Each row was made from one path, in order. Every step used is in the known rows, and no mark comes twice. Write each row's path.
Known rows:
c, b, j, f, t, l: 3.361, 1.856, 0.532, -1.425, 2.106, -0.058, -3.284, 0.174, -0.127, -2.594, 2.077, -0.511, -2.628, -0.722, -3.661, -0.141, -0.344, -2.453, 0.686, 0.492, 2.397
l, j, b, t, e: -2.295, 1.666, -0.105, 1.374, 2.806, -1.169, 1.247, -1.663, 1.150, 0.881, 0.954, -2.021, -0.359, 0.079, 3.516, -0.836, 0.954, 2.309, 1.235, 0.327, -0.265
e, t, b, j, f, c: -0.668, 1.165, 0.907, -1.599, -4.934, 2.134, 0.044, -0.345, 1.907, 0.303, 0.295, 1.012, 1.758, 0.300, 1.212, 1.505, -2.888, -1.797, -2.024, -0.418, -0.972
c, l, j, b, t, e: -2.277, 3.539, -0.904, 1.729, 1.961, -1.760, 1.947, -2.891, -0.409, -0.408, 2.226, -0.923, 0.085, -0.555, 1.898, -3.038, 0.536, 1.148, 4.125, 0.112, -0.008
f, t, l: 1.257, -0.386, -0.277, 0.710, 1.245, -0.342, 0.849, 0.721, 0.347, -1.583, 0.189, 0.974, -1.742, -3.152, -1.532, 0.926, 2.701, 1.472, -2.431, 1.404, 1.206
j, b, t: -0.196, -2.706, 0.287, 2.242, 3.891, 0.128, 0.209, 0.317, -1.709, 2.139, 4.230, 0.373, 0.228, 0.327, -1.744, 0.317, -0.246, 0.519, -2.554, 2.182, -0.211
l, j, f, t: 0.323, 0.049, -0.580, -0.821, 2.149, 0.323, -1.943, -1.287, 0.984, -0.657, 0.296, -2.278, 0.498, 0.481, 2.393, -0.944, 2.432, 1.347, -1.539, 2.297, 1.331
f, t: 0.962, -2.552, 0.437, -0.431, 1.152, -0.072, 0.759, 1.176, -0.482, -0.075, 0.887, -0.422, -0.324, -1.836, -0.137, 0.896, 1.841, 2.116, -3.157, 2.964, 1.506
b, j: -0.781, -2.748, 1.031, 0.104, -0.616, 0.938, 2.376, -0.864, -0.364, 0.569, 1.518, -1.719, 0.873, 1.240, 0.718, 1.362, -0.146, 1.118, -1.714, -0.541, 2.494
t, l, j: -1.138, -0.161, -1.342, 1.744, -0.143, -1.068, 1.021, -1.219, 0.904, -1.968, -2.400, -1.491, 0.402, 0.382, 1.931, 0.272, 1.787, 2.955, -1.570, -2.299, -0.231
j, b, t, f, c, l: 1.950, -1.829, -1.079, 2.303, -0.703, 1.166, 2.414, -0.669, -3.497, 0.292, 1.229, 3.752, 0.467, -0.968, -4.112, -0.961, -1.931, -4.700, 3.061, -0.596, -0.765
f, j, b, t, e: -1.661, 1.992, 1.293, -0.565, 3.671, -1.696, 2.733, -1.336, -0.644, 2.758, 1.078, -0.110, -1.545, -0.318, 2.740, -1.777, 1.175, 0.932, 1.106, -0.971, -2.221
f, t, e: -0.418, 0.719, 0.652, -1.974, -0.546, -0.412, 1.466, 0.594, 1.113, 0.014, -0.874, 0.116, -1.580, -3.510, 1.943, 0.450, 3.026, 2.059, 0.878, 2.511, 0.840
b, j, f: -0.738, -1.076, 0.590, -0.827, -0.228, 2.230, -0.844, -2.252, -0.228, 1.399, 2.883, -0.517, 0.776, 2.298, 0.175, 0.299, 0.032, -1.432, -0.052, -0.043, 1.534
b, t, l: 1.588, -0.747, 0.141, 3.306, 3.366, 0.666, 2.465, -1.532, -0.160, -0.429, 2.517, 1.680, -1.024, -2.252, -3.578, 0.503, 2.473, 1.901, -1.644, -0.907, 1.051
f, c, b, t: 3.606, -2.288, 1.376, 0.015, 0.420, -0.799, -0.520, 1.802, -2.408, -0.756, -0.873, 0.854, 0.951, -1.264, -3.923, 0.255, -0.992, 1.342, -1.322, 0.285, 0.414
e, t: -1.799, -0.779, 0.170, -1.300, -2.774, -0.363, 0.128, 0.730, 0.789, 0.365, 0.544, -0.066, 0.096, 0.193, 0.934, 0.921, 0.889, 3.448, -3.340, 1.903, -0.020
t, e: -2.113, -0.052, 0.054, -1.362, -2.289, -0.307, 1.136, 0.168, 0.582, 0.834, -1.971, 0.650, -0.233, -1.265, 2.060, 0.678, 1.688, 1.778, 2.111, 0.212, -1.376
b, j, f, c, l: -0.035, 1.261, 0.356, -1.579, -4.038, 1.988, 0.069, -3.476, -1.688, -0.127, 1.355, 2.125, 2.119, 0.938, -0.821, -1.603, -0.951, -3.153, 2.320, -0.715, 1.837
t, f, c, b, a: 3.756, -2.951, 1.267, -0.033, -1.698, 0.341, -1.279, 5.601, -0.637, -0.172, -4.999, 1.099, -0.302, 0.187, -4.602, 2.107, -3.297, -2.172, 2.386, -2.018, 1.368
l, j: -1.432, -2.273, -0.704, 0.844, -0.248, -0.778, 0.960, -0.453, -0.029, -0.504, -1.820, -2.928, 1.882, 1.611, 3.104, 0.251, 1.057, 3.674, -2.016, -0.644, 0.110
c, b, j, f, t, e: 1.654, 3.107, 1.460, -4.107, 0.268, -0.275, -2.847, 0.186, 0.766, -0.908, 0.867, -1.441, -2.524, -0.945, -0.215, -0.496, -0.164, -1.802, 4.138, 1.802, 2.073
e, t, f, c, l, j, b: -1.785, 1.441, -2.181, -0.623, -6.057, -0.828, 0.756, -0.506, -0.541, -1.674, -2.772, 0.587, 0.962, 1.495, 2.287, -1.270, -2.451, -2.082, 1.629, -1.047, -1.729
e, t, f, j, b: -1.728, -0.574, -0.594, -1.852, -1.039, -1.134, 1.457, 1.220, -0.699, 1.698, -1.283, -0.251, -1.637, 2.545, 2.371, -0.143, -1.393, -1.683, -0.703, -1.694, -3.726
e, t, b: -1.174, -1.454, -0.319, 0.681, -2.403, -0.335, 1.313, 2.772, 0.973, 0.029, -0.045, -0.133, 0.877, -0.851, 0.195, 1.992, -1.588, 2.143, -3.322, 0.645, -3.005

Which path is each row?
-0.356, 1.085, -1.727, -0.687, -6.827, -0.076, 2.689, -1.474, 0.158, -2.950, -4.178, 0.390, 1.310, 0.168, 1.802, -1.098, -0.506, 0.067, 2.125, -2.233, -0.027
e, t, f, c, l, j
-2.086, 2.321, -1.111, 0.295, -2.271, -1.419, 0.500, -1.210, 2.727, -2.427, -1.682, -1.567, -0.530, 0.089, 2.897, 0.191, 1.934, 4.540, -2.966, -1.172, 0.162
e, t, l, j
0.849, -3.067, -1.250, 3.806, 3.776, 0.573, 2.039, -0.631, -0.976, 0.433, 0.829, -1.749, 0.010, 1.628, -0.005, 0.258, -0.704, -1.066, 0.589, -1.296, -0.508
l, j, b, t, f
1.255, 2.650, -0.200, 2.562, 4.228, 0.276, -0.536, 1.437, 1.674, -1.148, 1.706, -1.714, 1.061, -1.036, -1.547, -1.639, -1.191, -0.368, 1.711, 0.608, 2.516
c, l, j, f, t, b, a
-1.574, 0.492, 0.505, 0.872, 2.207, -0.399, 0.926, -0.402, -0.096, 2.147, 2.514, 0.938, -1.042, -1.304, 0.307, -0.055, 0.748, 0.572, 1.277, 1.639, -0.857
j, b, t, e
-0.480, 1.953, 0.389, 2.358, 4.864, -1.394, -1.324, 2.234, 3.014, -0.417, 0.594, -2.134, -1.876, -0.463, 0.639, 0.548, 0.408, 1.613, -2.914, 1.110, 4.052
f, t, l, j, b, a
-1.776, 3.964, -0.422, 0.670, -1.097, -1.486, 1.918, -2.992, -0.433, -0.571, -0.636, 0.686, 1.097, -1.270, 2.478, -2.897, 0.058, 0.577, 3.604, -0.438, 0.063
f, c, l, j, b, t, e
-0.312, -1.876, 0.892, 0.674, 3.488, -0.252, 1.357, 3.128, -0.408, 3.427, -1.258, -0.419, -1.452, 2.649, -0.151, 0.534, -2.074, -2.628, 0.804, -2.995, -0.447
t, f, j, b, a
-1.445, -0.758, -1.122, -0.313, 0.173, 0.459, -2.179, -1.701, 0.389, 0.192, -0.532, -1.801, 1.785, 2.806, 2.501, -0.820, 1.246, 1.100, -0.390, -0.060, -0.843
l, j, f
4.198, 1.401, 0.209, 0.150, 0.782, 0.230, -3.697, -0.266, -1.438, -1.442, -0.217, 3.376, -0.785, -1.434, -5.713, -0.691, -0.014, -1.849, 0.829, -0.749, -0.859
j, f, c, b, t, l
1.739, -0.987, 0.055, -3.068, -3.229, -0.264, -5.477, 2.044, -2.055, -0.107, -2.911, 1.807, 1.278, 1.327, -2.309, -0.069, -1.765, -1.917, 0.541, 0.735, -2.591
j, f, c, b
-2.542, 0.039, -1.864, 1.879, 0.435, -1.826, -1.022, -0.020, 0.328, -0.733, -1.258, -1.310, 0.086, 1.728, 2.264, 0.282, -0.081, 0.811, -1.948, -1.069, -1.940
t, l, j, b
-0.650, -3.172, -0.661, -0.337, 0.979, -0.753, 1.920, 1.363, -2.529, 2.219, -2.205, -0.101, -0.875, 2.629, 1.425, -0.144, -1.539, -3.250, 0.644, -2.787, -4.272
t, f, j, b
-0.106, 0.439, 1.012, 0.742, 1.552, 0.451, 2.995, -1.559, 0.539, 0.983, 1.357, 0.797, -0.800, -2.680, -0.190, 0.040, 2.767, 2.518, 1.865, 0.378, 0.729
b, t, e
-0.082, 0.809, -0.789, -1.597, -4.197, 0.992, -1.729, -1.817, -2.224, 0.026, -0.384, 3.819, 2.276, 0.307, -1.608, -1.888, 0.039, -2.414, 2.121, 0.652, -1.176
j, f, c, l
-1.089, 0.795, 0.450, -0.403, -1.846, 1.889, -0.008, -0.332, 1.783, 0.481, 2.950, -0.678, 0.736, 1.140, 0.367, 1.329, -2.327, -1.119, -1.454, 0.098, -0.752
e, t, b, j, f
0.967, -0.876, 0.054, -1.635, 1.552, 1.163, -2.357, -0.077, -0.154, 0.696, 2.084, 0.626, -0.405, -0.769, -0.770, -0.045, 2.065, -0.322, -1.442, 3.643, 0.600
j, f, t
1.511, 2.112, -1.259, -1.457, -2.465, -1.445, -4.887, 0.215, -0.233, -2.994, -5.123, 0.195, 0.588, 1.243, -0.447, -0.888, -0.674, -0.802, 0.988, -2.243, -2.243
t, l, j, f, c, b
0.373, -1.255, 0.645, -0.063, -3.063, 2.398, 0.448, -0.265, -0.002, 0.796, -0.812, 1.087, 2.571, 0.553, 0.171, 1.552, -2.952, -3.277, -0.425, -1.579, -1.418
t, b, j, f, c
1.401, 1.585, 0.504, -0.478, 1.813, 1.795, -0.401, -2.431, 1.288, -1.062, 3.202, 0.489, -2.081, -1.171, -1.243, 0.269, 1.902, -1.752, -0.722, 0.660, 3.448
b, j, f, t, l
1.342, 1.044, -0.699, -0.356, 1.660, 0.899, -2.226, -0.739, 0.633, -0.800, 1.476, 2.066, -1.888, -2.003, -2.008, -0.135, 2.834, -1.036, -1.001, 1.863, 0.279
j, f, t, l
1.841, 0.427, 1.029, -0.211, 1.874, -1.354, 0.011, 1.155, -0.953, -0.576, 0.165, -0.294, -1.419, -1.954, -2.479, -0.362, 0.471, 1.982, 3.147, 0.317, -0.269
c, b, t, e
-0.289, 2.200, 0.223, -3.130, -0.068, 0.689, -1.671, -0.727, 1.511, 0.762, 0.311, 1.196, -1.759, -2.262, 1.230, -0.430, 3.143, -0.407, 2.633, 3.037, -0.020
j, f, t, e
-0.837, -0.157, 1.406, 1.899, -0.020, 0.285, 0.827, 4.643, 2.906, 1.167, 0.708, -0.459, 0.308, -0.820, -1.289, 2.519, -2.172, 2.673, -3.038, 0.544, 0.822
e, t, b, a
-1.415, -0.389, -1.451, 1.092, -1.137, -1.276, 1.656, -1.735, -1.466, -1.816, -0.475, -1.966, 2.312, 1.002, 1.404, -1.993, 0.572, 2.428, 0.974, -1.027, 0.436
c, l, j
3.359, -3.663, 0.687, -1.210, -4.102, 0.806, 1.033, 2.031, -2.066, -1.492, -4.075, -0.202, 0.259, 0.922, -2.313, 1.919, -3.629, -3.475, 2.336, -3.127, 0.597
t, f, c, b, j
1.692, -1.445, -0.510, 0.467, 1.853, 1.137, -1.124, 1.930, 0.028, 0.294, 1.395, 0.695, 0.375, -1.753, -1.455, 0.796, -0.345, -1.734, -1.317, 2.404, -2.434
j, f, t, b
-0.078, -0.716, 1.119, -2.016, -3.411, 2.442, -0.855, -2.288, -0.157, 1.113, 0.006, 1.274, 1.756, 1.555, 0.833, 0.534, -0.401, -1.988, -0.600, -0.376, 1.571
b, j, f, c
-1.860, -0.383, 1.851, -0.118, 3.816, -1.616, -0.074, 2.811, -0.148, 3.840, 0.253, -1.335, -0.409, 2.560, 1.456, -0.301, -1.435, 0.787, -2.512, -0.819, 0.383
f, j, b, a
-2.243, 1.178, -0.289, 3.031, 2.991, -1.221, -1.505, 1.682, 2.503, 0.536, -0.400, -1.676, -0.573, 1.770, 0.756, 0.815, -0.629, 1.385, -1.748, -1.225, 1.883
t, l, j, b, a
